Known rows, with every way that one mark hangs from another
[vetu [kaza mebe] raras tebip]: [ 19.7 -15.0  25.5  30.7   4.8   7.5 -24.8   0.9 -31.2  45.3 -14.8   2.3
  18.5  -4.2   7.2  -6.2   2.8  13.4  -8.9   5.5   7.1  15.7   2.7  -7.8
  -0.6]
[tebip [vetu nipok raras]]: [-27.5  25.6  -3.6 -10.8   3.3 -20.8 -20.1   1.7 -27.4 -12.9  -3.2 -46.2
  -3.4  -7.8  -0.6   3.2  -0.5 -12.7  -1.7 -22.7  12.0  13.0   1.4 -21.5
  35.3]
[tebip [vetu [kaza mebe] nipok raras]]: [  0.8  14.0  19.8  14.9 -10.6  -3.8  -6.4  15.1 -18.4   9.2   8.0 -12.1
 -24.7   8.9   4.0   1.7  -6.5 -10.7  -8.0  -1.5   6.5  13.1  -3.5 -20.9
  28.1]
[kaza [mebe nebov] tebip [vetu raras]]: [ 10.8 -16.5  14.7 -28.2  -2.9   3.4  -8.4  13.1  -7.4  15.4  48.2  23.7
  27.5 -11.2 -18.1  15.5  -0.3  12.5   7.9   1.7  -8.3  27.4   1.5   1.0
  -2.1]
[buki [tebip [vetu raras]]]: [-23.1  -0.4  -9.9 -18.2   3.4 -32.5 -48.0  -9.2 -22.1  16.8  -2.8 -38.5
  21.9   3.9   3.8   6.7   6.1 -18.3  -7.0 -15.1 -10.9  27.0  -2.7   1.3
  11.7]
[tebip [kaza [mebe nebov]] [vetu nipok]]: [-11.5  31.5 -10.1 -19.6 -12.5  10.9  23.9  -8.0  45.3 -24.8  32.8   4.5
 -62.7  13.6  10.6  -3.1  -7.0 -21.1  -3.4   1.4   4.0  -9.5   2.1  17.8
   1.3]
[raras [vetu [kaza [mebe nebov]] nipok tebip]]: [ 16.7  -3.0  -0.1  30.6 -18.6  13.1  33.2   1.9  26.2   9.7 -14.9  30.6
 -49.5  -3.4 -18.3 -24.8  -6.4  15.5  -7.1 -13.6  -0.2  -7.4 -13.9  35.4
  -6.3]
[nebov mebe]: [-33.0 -13.4   9.8  -2.3   9.1   0.7  -1.4  -8.9 -19.6  -1.2 -21.3 -13.1
 -16.1  -0.5   2.7  24.0   1.4 -17.4  10.2  19.1   9.9  -6.3  10.7 -70.8
  40.3]
[buki [tebip [kaza [mebe nebov]] [vetu nipok]]]: [-15.7  20.4 -25.3  -9.4 -19.3  -1.1   9.0  -9.1  41.2 -19.7  26.6  11.0
 -59.2  21.2   5.7  -8.1   0.2 -16.6  -3.7 -11.1 -13.7  -0.5  -6.1  39.3
 -29.2]
[tebip [kaza [vetu nipok]]]: [-29.8  18.1 -12.6  -5.9  -1.8 -17.5   7.6 -13.1   6.5 -26.6 -17.2   1.3
  14.6 -14.3  12.7  11.9   2.3  -3.5  15.2  14.0  -2.1 -18.9   6.2  -2.9
   3.0]
[buki [tebip [vetu [kaza mebe]]]]: [  2.6  -3.4  -1.8  -4.3 -10.6 -24.2 -23.3  -7.0   4.8  19.1   3.4   3.9
 -21.7  23.1   1.4   6.8  -6.7 -23.1  -9.6   9.6 -19.8   5.8  -3.3  -0.6
  -1.0]
[nipok [vetu [kaza mebe tebip] raras]]: [ 31.7 -21.2  10.2  -8.9  -7.0   7.7  -1.3  20.7 -28.6  15.2  11.7  17.5
  14.2  -3.5  -2.6  14.4  -1.4  -0.9  -5.2   3.0   2.6  23.4   5.0 -30.7
   2.5]
[nipok raras]: [-22.2  -4.3   0.3 -13.5  32.7 -15.4  -7.5   1.6 -20.1 -17.6 -23.6 -38.1
  54.8   3.7   2.0  13.0   4.8 -10.5  10.7   6.7   5.6 -13.0   2.5 -42.7
  22.9]
[kaza [mebe nebov] tebip vetu]: [  7.6  -9.8   6.9 -40.6 -11.2  -0.1  -3.2   1.8  18.7  -4.7  45.5  29.4
   4.2  -4.8 -25.1  15.0  -7.9   2.3  11.7   6.6 -12.1   2.8   8.5  -0.9
  -9.7]
[tebip [kaza [mebe nebov] [vetu [nipok raras]]]]: [  6.7   7.8  -4.5  -0.4  15.1  24.5  35.8   9.0  28.4 -38.0  21.2  20.6
  14.5   6.1   4.9   6.1   4.2   4.8  17.0  14.8  -9.3 -26.3  -8.5  22.6
 -16.5]
[nipok [vetu raras tebip]]: [ 29.3   2.2 -18.3  -8.1  15.2  -4.5 -33.5   2.7 -27.9   3.0 -16.5 -32.6
  24.5 -21.8  -0.8  -0.4  10.8   8.4  -0.7 -22.5  10.0   7.2   7.0  21.6
  11.9]
[vetu kaza nipok]: [-31.0   7.4  15.5  28.0  -6.8 -12.4  19.7  -4.6 -20.5 -15.9 -43.0 -14.3
 -18.6  -1.2  -2.0 -16.3  -3.4  -2.7   2.9   9.0  13.8  -8.7   2.4 -51.8
  16.1]
[buki [tebip vetu]]: [-24.7   7.7 -22.7 -26.9  -2.6 -45.6 -43.5 -17.5  -1.8  -3.9  -6.1 -32.1
   3.3   6.8  -1.5   9.4  -0.4 -24.8  -2.3 -12.7 -13.4   6.1   3.5  -1.6
   5.3]
[nipok raras vetu]: [ 16.9   0.3 -21.0 -18.7  30.8  -6.1  -2.1  10.6 -13.9 -35.5 -16.1 -37.1
  40.6  -1.2  -1.0  16.7   7.8 -12.9   9.5  -3.1   4.6 -23.1   1.7 -24.3
  23.5]
[buki [tebip kaza [vetu raras]]]: [-27.6   0.8 -18.9 -16.8   0.0 -25.2 -36.7 -20.2  -6.6  19.9  -4.4 -22.7
  27.9   2.4  30.4   8.4   8.2 -18.7  -9.6   1.4 -13.6  21.1   0.0  21.4
  -1.3]
[raras [vetu nipok [tebip [kaza mebe]]]]: [  0.5   9.4 -26.7   2.0  -5.5 -14.8  -4.1  -5.7  33.5  -0.2 -25.2  20.4
   1.4  -8.5   2.7  17.7   1.3  -1.3  -2.8 -18.0   2.0  -8.6  -2.4  33.8
 -19.1]
[tebip [vetu [kaza mebe] nipok]]: [  0.2  18.5   9.3   1.5 -17.2 -10.9   7.4   5.5   5.6 -11.8   5.8  -5.3
 -45.6  13.4  -2.8   3.7 -12.8 -18.9  -5.4   1.6   4.8  -6.7   1.7 -26.0
  19.3]
[kaza mebe [vetu nipok raras tebip]]: [ 21.1  11.1   2.2   0.2   6.1  -0.7 -22.3  12.6 -23.5   6.3   2.8   2.0
  29.8 -17.8 -17.6   9.7   4.7  18.4  10.5 -22.1   2.4  10.0  -0.9  25.5
  -6.6]
[tebip [kaza [mebe nebov] [vetu nipok raras]]]: [ -1.8  10.5   6.4   7.4  -2.5  24.8  23.7   7.0   7.1  -2.8  23.5  21.3
 -10.5  -4.8  10.4   1.2   6.3   9.2   8.5   5.7   1.8   5.0  -5.7  32.2
  -1.9]
[raras vetu]: [-23.0  -4.3 -11.2 -14.0   4.6 -38.6 -15.0  -6.4   3.4   5.8 -33.9 -15.5
  21.4  -7.5  -4.5  24.0  -2.6 -21.1  -0.3  -7.6   4.5  -1.3  -1.2 -20.9
  39.6]
[pivezi [mebe nebov]]: [-23.8   6.4  18.9   5.6   1.0   2.9  -5.0  -5.2  -3.8   5.9  13.3 -21.0
 -56.6   0.2  -0.2  -0.6  -2.9 -18.9   5.2  -3.3  31.1 -13.0  10.8 -31.3
  36.3]

Rows
[ -0.8   8.1   5.4 -20.1  -3.0   8.2  -5.4  -6.1  23.7  22.0  42.5  -2.7
 -25.1  12.2  25.0  10.2   0.4 -15.0 -12.6   7.8   3.2  13.3   1.8  20.7
  20.4]
[tebip [kaza [mebe nebov]] [vetu raras]]
[-19.9 -14.1 -11.2  -2.6   7.8 -22.2 -29.0 -14.0 -17.6  19.9 -17.6   3.5
  61.9 -11.6  22.8  15.4  16.8   0.4   6.4  12.9 -23.7  15.2  -3.6  32.6
 -15.0]
[buki [tebip [kaza [vetu raras]]]]
[ -3.9   9.2  -1.8  12.5   4.7   7.4  -9.0   0.0 -13.9   7.2 -11.7   2.7
  14.6  -9.0  13.8   0.3   9.2   8.2  -1.3 -12.9  13.4  11.4   4.3  12.4
 -23.9]
[vetu nipok raras [tebip [kaza mebe]]]
[ 31.0 -23.7   2.9  21.2  10.8  15.1  16.8   5.4  22.7  19.2  -9.2  22.5
  13.0   4.0  -9.8  -6.5  -0.3  15.4  -6.5   6.4 -12.7 -19.9 -17.0  38.6
  -0.4]
[nipok [raras [vetu [kaza [mebe nebov]] tebip]]]
[  4.6   2.4  -9.1  -6.2   7.1  -6.5 -24.9 -17.8  19.3  15.9  -8.8   8.9
  12.9  -2.2  16.0  13.3   0.4  -1.6  -1.9   6.2   1.7  -6.8  13.7   9.6
 -14.0]
[vetu [tebip [kaza mebe]]]
[-40.8  -5.1  13.0   5.6 -18.1 -17.6  24.5  -6.6 -21.6 -22.1 -25.1   3.6
  -1.3  -7.6 -12.5 -14.2  -9.1   3.0   6.9   3.0   9.7   1.1   9.3 -63.7
  -8.5]
[vetu [kaza tebip] nipok]
[ -2.7 -15.7  21.1  30.9   5.0  -3.0 -16.8 -11.8 -37.0  37.0 -34.7 -19.3
  25.5 -14.3   8.9 -19.0   5.3  18.0  -8.1   5.7   7.0  13.1   3.6  -8.4
  11.6]
[vetu kaza raras tebip]
[ 19.2 -16.8  30.3  35.4  -2.0  27.5   2.3  -0.3  -9.9  44.4   4.9   9.5
 -21.5  -0.8   2.8 -26.5   3.9  20.1 -10.3   4.2   5.8  14.4  -1.9  17.2
  -0.6]
[vetu [kaza [mebe nebov]] raras tebip]
[ -0.1  12.5  20.7  16.2 -17.0  21.2  22.7  12.5  -0.8   7.3  24.6  -4.9
 -60.6  10.5  -0.1 -20.4  -5.8  -3.7  -9.9  -4.6   6.2  13.2  -8.2  -0.5
  22.2]
[tebip [vetu [kaza [mebe nebov]] nipok raras]]
[  6.4   6.1  14.8  41.9 -14.0  22.0  27.3  -0.9   7.6  -0.5  -0.7  17.4
 -52.9   1.0 -13.3 -38.0  -3.3  17.9  -1.7  -3.1  10.7  -8.2  -0.4   7.6
 -17.9]
[vetu [kaza [mebe nebov]] nipok tebip]
[  8.6  -1.3   7.5  29.7  17.6  15.9  12.3  11.3 -16.4 -15.5 -23.8   1.9
  16.1   3.8 -10.0 -10.9   2.4  15.2   3.4  -1.4   3.9 -17.8  -5.2 -10.4
 -21.6]
[vetu [kaza mebe] [nipok raras] tebip]
[  0.8  -2.5   9.8 -44.1  -8.7   3.8 -19.2   5.6   7.7  12.3  56.3  -3.4
  -3.7   4.6 -11.3   9.3  -7.4  -8.1  -6.9 -14.1  -1.1  32.7   4.4  -8.5
   8.5]
[kaza [mebe nebov] [tebip [vetu raras]]]
[ 30.7 -16.0   2.7 -11.4 -18.0  15.1  28.5  10.1  18.7  -8.4  29.2  33.4
 -41.9   5.8 -12.0  -3.1  -8.7  -0.3  -2.2   8.0  -1.8  -1.7   4.9 -14.9
  -3.9]
[nipok [vetu [kaza [mebe nebov] tebip]]]
[-33.1 -14.8   9.4   2.6   3.9  -2.5  30.8   4.9 -25.1 -37.4 -25.8  -2.6
  45.3  -1.9  -9.6  -5.8  -2.5   6.8  10.3   6.9   3.1  -9.0   1.3 -60.7
 -15.0]
[vetu [kaza tebip] [nipok raras]]
[ 13.5  -0.3  -3.9  24.3 -13.7 -10.8   8.7   5.8   9.4   7.7 -34.0  21.7
 -16.2  -6.4 -13.4   0.6  -8.4   7.9  -5.5  -8.4   2.0  -9.6  -9.6  16.0
  -5.5]
[raras [vetu [kaza mebe] nipok tebip]]
[ 11.0  -1.6  22.2  51.9  -8.9  30.1  27.1   8.5 -15.9  17.5   0.2   8.9
 -33.8  -4.1  -8.0 -39.7   1.5  24.3  -5.5  -6.2  13.8  11.9  -6.6  12.9
 -11.4]
[vetu [kaza [mebe nebov]] nipok raras tebip]
[ 50.6   0.0 -26.2 -10.8  21.2  38.7  12.7   2.7  37.0 -16.6  17.9   8.7
   3.9   3.6  11.1  -3.5  10.5  10.0  -0.1   5.9  -4.2 -24.9  -1.7  53.0
 -23.6]
[nipok raras [vetu [tebip [kaza [mebe nebov]]]]]
[  1.6 -29.4  12.4  -5.2 -22.7  -4.5  26.0   1.8  29.2  19.1   7.7  43.6
 -18.4   4.2 -15.5   8.1 -12.2  -1.3  -6.6   9.6  -8.6   9.5  -5.8  -9.7
  -0.3]
[raras [vetu [kaza [mebe nebov] tebip]]]
[ -5.3  12.4  -3.4   5.1   7.3  -8.2 -24.8  -0.4 -36.3  -1.8 -17.1 -19.6
  35.0 -30.0 -15.3  -5.7   8.3  25.2  13.0 -20.3   1.3   6.4   0.8  21.2
  -5.5]
[kaza [vetu nipok raras tebip]]
[ 57.0 -10.4  -7.4   9.5  19.6  15.0  -4.5  14.7  -4.3  -8.1 -10.1   4.5
  22.5   3.0  -2.6   3.8   2.8   8.4  -0.5   9.0  -6.2 -23.1  -2.7   9.0
  -5.5]
[nipok raras [vetu [kaza mebe] tebip]]
[-23.9  26.1 -15.4 -27.4  21.2 -12.8  -2.7   3.8  -4.3 -49.1  -8.3 -49.2
  20.6   4.6  -6.2   4.1  -1.4 -14.5   7.5 -13.8   1.9 -16.8   0.4 -27.8
  20.9]
[tebip [vetu [nipok raras]]]
[  5.7   6.7  18.0  -0.5 -17.2   6.8  12.4  -5.2  25.1  15.4  32.5   0.8
 -62.5  17.2   1.6  -2.8 -14.3 -13.8 -11.3  16.1  -3.1  -5.1   1.7  -5.6
  27.6]
[tebip [vetu [kaza [mebe nebov]]]]
[-15.2  -7.9   2.0  10.6  -7.3 -22.9 -28.0 -10.8 -28.3  29.9 -13.4 -22.3
   8.4   3.5  11.8  -6.1   3.5 -11.3 -12.3   4.3 -15.3  23.7  -7.2  -2.0
  11.4]
[buki [tebip [vetu kaza raras]]]
[-25.6  -6.6 -20.9  -6.6  -0.7 -34.0 -19.5 -25.9   5.7   0.9 -20.7  11.7
  38.3  -3.1  17.1  16.7  10.0  -6.8  10.7  22.5 -25.6  -5.8   2.2  22.6
 -20.4]
[buki [tebip [kaza vetu]]]
[ 47.8   0.6 -30.7 -18.8  27.8  14.6 -11.9   4.3  19.7 -18.5   2.4   3.2
  37.6   2.2  16.3  21.8   9.3   5.7   0.7   2.4  -5.2 -24.9   2.8  29.2
 -21.6]
[nipok raras [vetu [tebip [kaza mebe]]]]
[ 38.5 -22.9   2.4 -13.3   2.5  30.9  39.3  20.2  12.2 -24.0  31.7  22.9
   4.4  10.9 -12.1  -3.5  -1.5   5.8   1.9  11.2 -10.7  -9.7  -4.2 -14.0
 -11.6]
[nipok raras [vetu [kaza [mebe nebov] tebip]]]
[ 18.9 -14.4 -18.5  -8.0  17.9  20.1   7.2  -3.9  46.5   7.1  -0.8  20.9
  28.9   2.0   9.2  10.2   4.8   8.4  -3.3   2.5 -10.6 -21.7 -12.3  60.9
 -14.1]
[nipok [raras [vetu [tebip [kaza [mebe nebov]]]]]]
[-11.7  -0.5   4.1  35.4  14.8   6.1  18.7  -1.8 -23.6 -25.9 -44.0 -19.9
  34.8  -5.9  -3.7 -25.7   3.1  21.8   5.9   3.7   4.7 -24.8  -3.0 -14.7
 -16.2]
[vetu kaza [nipok raras] tebip]
[ 54.9 -12.6   7.8  28.5  -5.2  33.2  12.1   9.3  -7.9  26.2  15.1  12.2
 -33.0  -5.6  -2.1 -24.4   5.2  20.0 -10.0  -1.8   5.8   8.2  -4.3  32.3
   1.6]
[nipok [vetu [kaza [mebe nebov]] raras tebip]]
[  1.7  10.8 -16.2  -6.4  23.9  -3.0 -10.7  -1.3 -13.7 -36.1 -19.8 -16.5
  63.5 -17.6 -19.1  -0.4   5.9  25.6  20.9 -10.6  -7.0 -24.4  -2.4  13.8
 -15.2]
[kaza [vetu [nipok raras] tebip]]
[ -5.8 -19.6  22.0  -8.9 -11.5 -14.4   2.1   1.0  -6.6  13.6  -0.1  23.7
   7.6   6.2  -6.9  13.9 -11.2  -5.8  -0.2  21.1  -0.1   7.0  10.6 -58.3
  -5.3]
[vetu [kaza mebe tebip]]
[ -9.4 -15.6  32.4  20.1 -18.6  25.0  38.2  15.8 -16.7   1.7  15.9  25.5
 -19.4   0.4 -12.0 -26.4  -2.0  11.5  -1.1  -4.4   9.0  27.2  -3.8 -35.7
 -16.2]
[vetu [kaza [mebe nebov] tebip] nipok raras]
[-12.5  -7.7 -15.8  -4.5   0.7 -20.9 -16.9 -12.3  11.3  11.7 -14.4  14.3
  11.6  16.0  20.9  18.0   5.0 -21.0   0.6   6.1  -7.4   2.5   2.8   2.2
 -23.6]
[buki [tebip [kaza mebe]]]
[-39.5  32.0 -17.7 -16.4  -9.8 -21.1   2.9 -20.0  20.1 -29.5  -8.5 -25.9
 -16.5  -0.9  19.4   4.6  -5.6 -17.9  -0.3   0.3   4.7 -12.7  10.4  -7.3
  13.3]
[tebip kaza [vetu nipok]]
[ -9.4  12.6   2.5 -34.5 -13.7   8.3   4.2  15.1   0.9 -12.9  50.7  -3.8
 -26.6   3.6 -20.1  -4.1  -6.2  -3.8  -3.2 -30.8   3.6  28.1   0.6  -9.1
  -6.4]
[kaza [mebe nebov] [tebip [vetu nipok raras]]]
[  5.6   0.3  -4.0  -1.2   1.0  12.8   2.2 -17.7  37.7  12.0  11.9  16.3
 -25.0   1.4  13.1  -9.2  -0.2   4.1  -4.2   9.9   3.0  -9.3   8.5  31.4
 -21.9]
[vetu [tebip [kaza [mebe nebov]]]]
